Each row comes from the steps of one path. Every step used is in the known rows, and no mark comes twice. Write the path behind each row, first mark first.
In the rows, zero is written as 128.
Known rows:
befip -> sebidi -> viluv -> kabi: [148 127 135 151 103 138  98 135 142 121 136 144 131 104 144 110  92  21
 137 135 149 102  86]
nebo -> rumur: [140  99 109 156 116 146 161 159 148 115 127 105 126 138 121 133 131 132
 131 118  99 147 104]
nebo -> viluv: [138 130 117 136 114  91  63 112 142 134 137 125 147 128 120 133  97 148
 117 130 104  98 107]
viluv -> rumur -> befip -> sebidi: [161 127 131 143 128 174 219 142 146 117 122 137 125 143 125 127 166 206
 122 126 120 128 114]
nane -> rumur -> sipi -> sebidi -> viluv -> kabi: [146 105 100 181 139 141 119  98 112 121 116 118 120  78 159 129  98 123
 145 106  90 119  69]
nane -> rumur -> befip: [169 107 132 116 172 157 231 118 135 139 106 148 124 110 121 166 168 214
 117 102  97 156 128]
sipi -> sebidi -> nebo: [135 144 111 140 140 163 105 105 118 123 108 118 128 110 165  99 115 209
 130 131 112 119 130]
nane -> rumur: [136 105 133 118 154 140 161 118 133 133 105 127 122 112 128 136 155 153
 128 124 108 148 129]
nebo -> viluv -> rumur -> nane: [120  84 134 161 109  96 116 112 142 130 114 142 125 154 121 143 142 196
 125 143  40 111  74]
nane -> rumur -> befip -> sebidi: [182 142 139 109 173 167 227 123 147 127 116 155 120 106 114 139 173 191
 121 112 116 134 138]
sipi -> rumur -> viluv -> sebidi: [129  92  60 117 129 145 192 116 127 145 153 106 142 132 169 154  62  52
 133 110 128  95  47]
befip -> sebidi -> nebo -> viluv -> rumur: [143 158 108 158 102 149  44 115 160 117 118 120 145 140 149  85 140 211
 124 152  88  87 101]
sipi -> sebidi -> viluv -> nebo -> rumur: [163 112  82 164  85 136 150 136 140 117  99  82 135 113 187 125  81 147
 144 114 104  91  88]
sebidi -> nebo -> viluv: [143 162 106 143 120 121  28 101 147 133 122 131 150 121 144 116 114 187
 120 133  86  95 112]
viluv -> sebidi: [126 142  91 107 115 124 175 122 114 130 165 139 130 134 140 113 118  96
 127 136 151 101 109]
befip -> sebidi -> viluv: [150 157 139 124 113 131 103 133 152 111 133 133 128 110 142 105  93  89
 132 130 128  81 121]
rumur -> viluv: [154 105 128 141 134 104 137 115 126 140 115 132 135 129 143 172 114 103
 124 118 100 106  96]
nebo -> viluv -> sebidi -> befip: [145 145  90 131 104  97 136 108 155 128 163 146 131 122 148 105  62 125
 118 122  93  48  93]
nane -> rumur -> befip -> sebidi -> viluv: [189 136 143 113 157 160 206 124 158 121 109 153 124  92 136 144 132 178
 121 104  99 106 123]
nane -> rumur -> sipi -> sebidi -> nebo -> viluv -> kabi: [149 145  72 192 148 137  44  72 117 131 118 125 139  86 153 112 125 202
 136 116  67 113  72]
rumur -> befip -> sebidi -> nebo -> viluv -> kabi: [185 167 108 160 130 150  95 109 152 137 140 170 150 109 131 123 130 163
 116 122 119 101  85]
nebo -> rumur -> viluv -> sebidi -> befip: [173  94  80 164 113 130 240 145 158 123 140 127 119 133 164 147  84  83
 127  97  62  75  59]
rumur -> nebo -> viluv -> kabi: [146 102 103 161 110  88  69 110 124 159 132 111 137 121 137 144 107 106
 114 130  93 119  71]
befip -> sebidi -> nebo: [142 191 124 125 134 165  90 125 143 116 125 142 127 117 146  84 150 148
 135 137 129 103 144]

Which path is each row?
[155 107 113 126 144  95 103  98 139 153 103 100 126 113 137 146 134 195
 110 121  50 119 107] | nane -> rumur -> nebo -> viluv
[148 133  82 152  96 132 163 152 143 128 116 104 135 136 150 131 150 123
 143 116 122 123 105] | viluv -> nebo -> rumur
[139 103  96 123 155 187 209 134 144 135 130 112 134 123 132 152  92 175
 128  89 123 150  99] | sipi -> rumur -> befip
[109  84 144 150 123 135 176 129 128 124 104 144 107 153 129 136 174 179
 136 139  63 142  95] | viluv -> rumur -> nane
[153 195 114 135 122 127  26 108 159 122 135 139 146 117 137  88 120 166
 123 140 104  73 123] | befip -> sebidi -> nebo -> viluv
[200 165 117 109 134 146 213 115 154 135  98 152 133  91 164 142 150 163
 133 105 119  81 121] | nane -> rumur -> befip -> sebidi -> viluv -> nebo
[135 145  99 123 119 133 199 124 140 123 154 147 112 122 155  97  94 104
 128 118 118  78 114] | viluv -> sebidi -> befip
[124  95 116 151 113 140 155 133 122 138 100  82 111 148 156 129 159 195
 123 135  78 143 102] | viluv -> rumur -> nebo
[170  99 104 125 150 124 241 102 143 141 121 152 115 108 172 151 109 100
 124 105  68  77  84] | nane -> rumur -> viluv -> sebidi -> befip
[151 140 102 136  96 115 123 105 121 130  99 107 138 104 195 119  77 140
 140 122 133  70 107] | sipi -> sebidi -> viluv -> nebo
[127 175  80 113 119 154 141 116 118 130 153 143 132 127 164  96 132 132
 129 136 132  96 111] | viluv -> sebidi -> nebo
[129 125 101 166 103 138  52 109 148 129 108 110 147 143 159 112 134 230
 120 145  70 110  90] | sebidi -> nebo -> viluv -> rumur
[131  74 124 165  99 153 135 120 128 113  98  90 128 126 178 118  79 190
 129 138  95 110  87] | sipi -> sebidi -> viluv -> rumur
[170 108  98 174 128 149 134 140 149 127 101 112 138 130 163 159 135 150
 129 108  53 124  76] | sebidi -> nebo -> rumur -> viluv
[136 140 100 149 165 140 143  97 110 116 117 113 113  99 136 121 139 210
 142 107  88 124 122] | nane -> rumur -> sipi -> sebidi
[195 170 117 122 164 156 129  98 164 133 112 159 143 100 128 128 158 252
 113 114  75 100 124] | nane -> rumur -> befip -> sebidi -> nebo -> viluv
[192 128  86 156  97 141 214 153 155 128 107 119 142 120 165 164 119 167
 132  89  90 102  84] | sebidi -> viluv -> nebo -> rumur -> befip
[133  77  97 138 143 147 145 121 139 141 117  96 140 126 156 168  69  85
 135 101 105 122  66] | sipi -> rumur -> viluv
[172 117 106 127 140 104 173  95 124 158  80 131 141 114 173 179 162 119
 135 112 102 101  96] | nane -> rumur -> viluv -> nebo
[143 118 133 150 140 148 162 115 140 115 112 120 107 105 157 101  74 177
 131 114  98 101 135] | sipi -> sebidi -> befip
[131 197  84 165 144 155  76  98 108 111 126 114 123 106 161  95 127 225
 142 111  88 102 126] | rumur -> sipi -> sebidi -> nebo
[151 121  92 120 119 102 182 110 113 144 151 143 138 135 156 158 106  65
 121 124 123  79  75] | rumur -> viluv -> sebidi
[166 170  81 128 147 187 104 114 173 128 136 122 153 114 141 114  85 213
 124 102 100  95  93] | sipi -> rumur -> befip -> sebidi -> nebo -> viluv
[182 141 104 164 127 159 124 145 161 115 109 121 134 126 154 133 140 128
 133 115  71 104  87] | befip -> sebidi -> nebo -> rumur -> viluv
[162 123 101 135 125 112 208 113 139 134 141 151 122 123 171 142  78  77
 124 108  88  56  85] | rumur -> viluv -> sebidi -> befip
[145 147 103 151 126 128  39  88 132 128 114 114 147 112 158 104  81 226
 120 135  91  90 109] | sipi -> sebidi -> nebo -> viluv
[146 154 105 127  90 110 112 119 134 135 108 121 142 113 181 131 105 103
 140 124 132  77 111] | sebidi -> viluv -> nebo
[159  89 127 156 110 159 199 136 143 123 107 124 132 133 157 157 120 210
 118 114  83 122  86] | sebidi -> viluv -> rumur -> befip
[134 153 104 142 160 132 134 111 124 121 126 129 117 108 122 131 167 169
 141 104  86 129 124] | nane -> rumur -> sipi
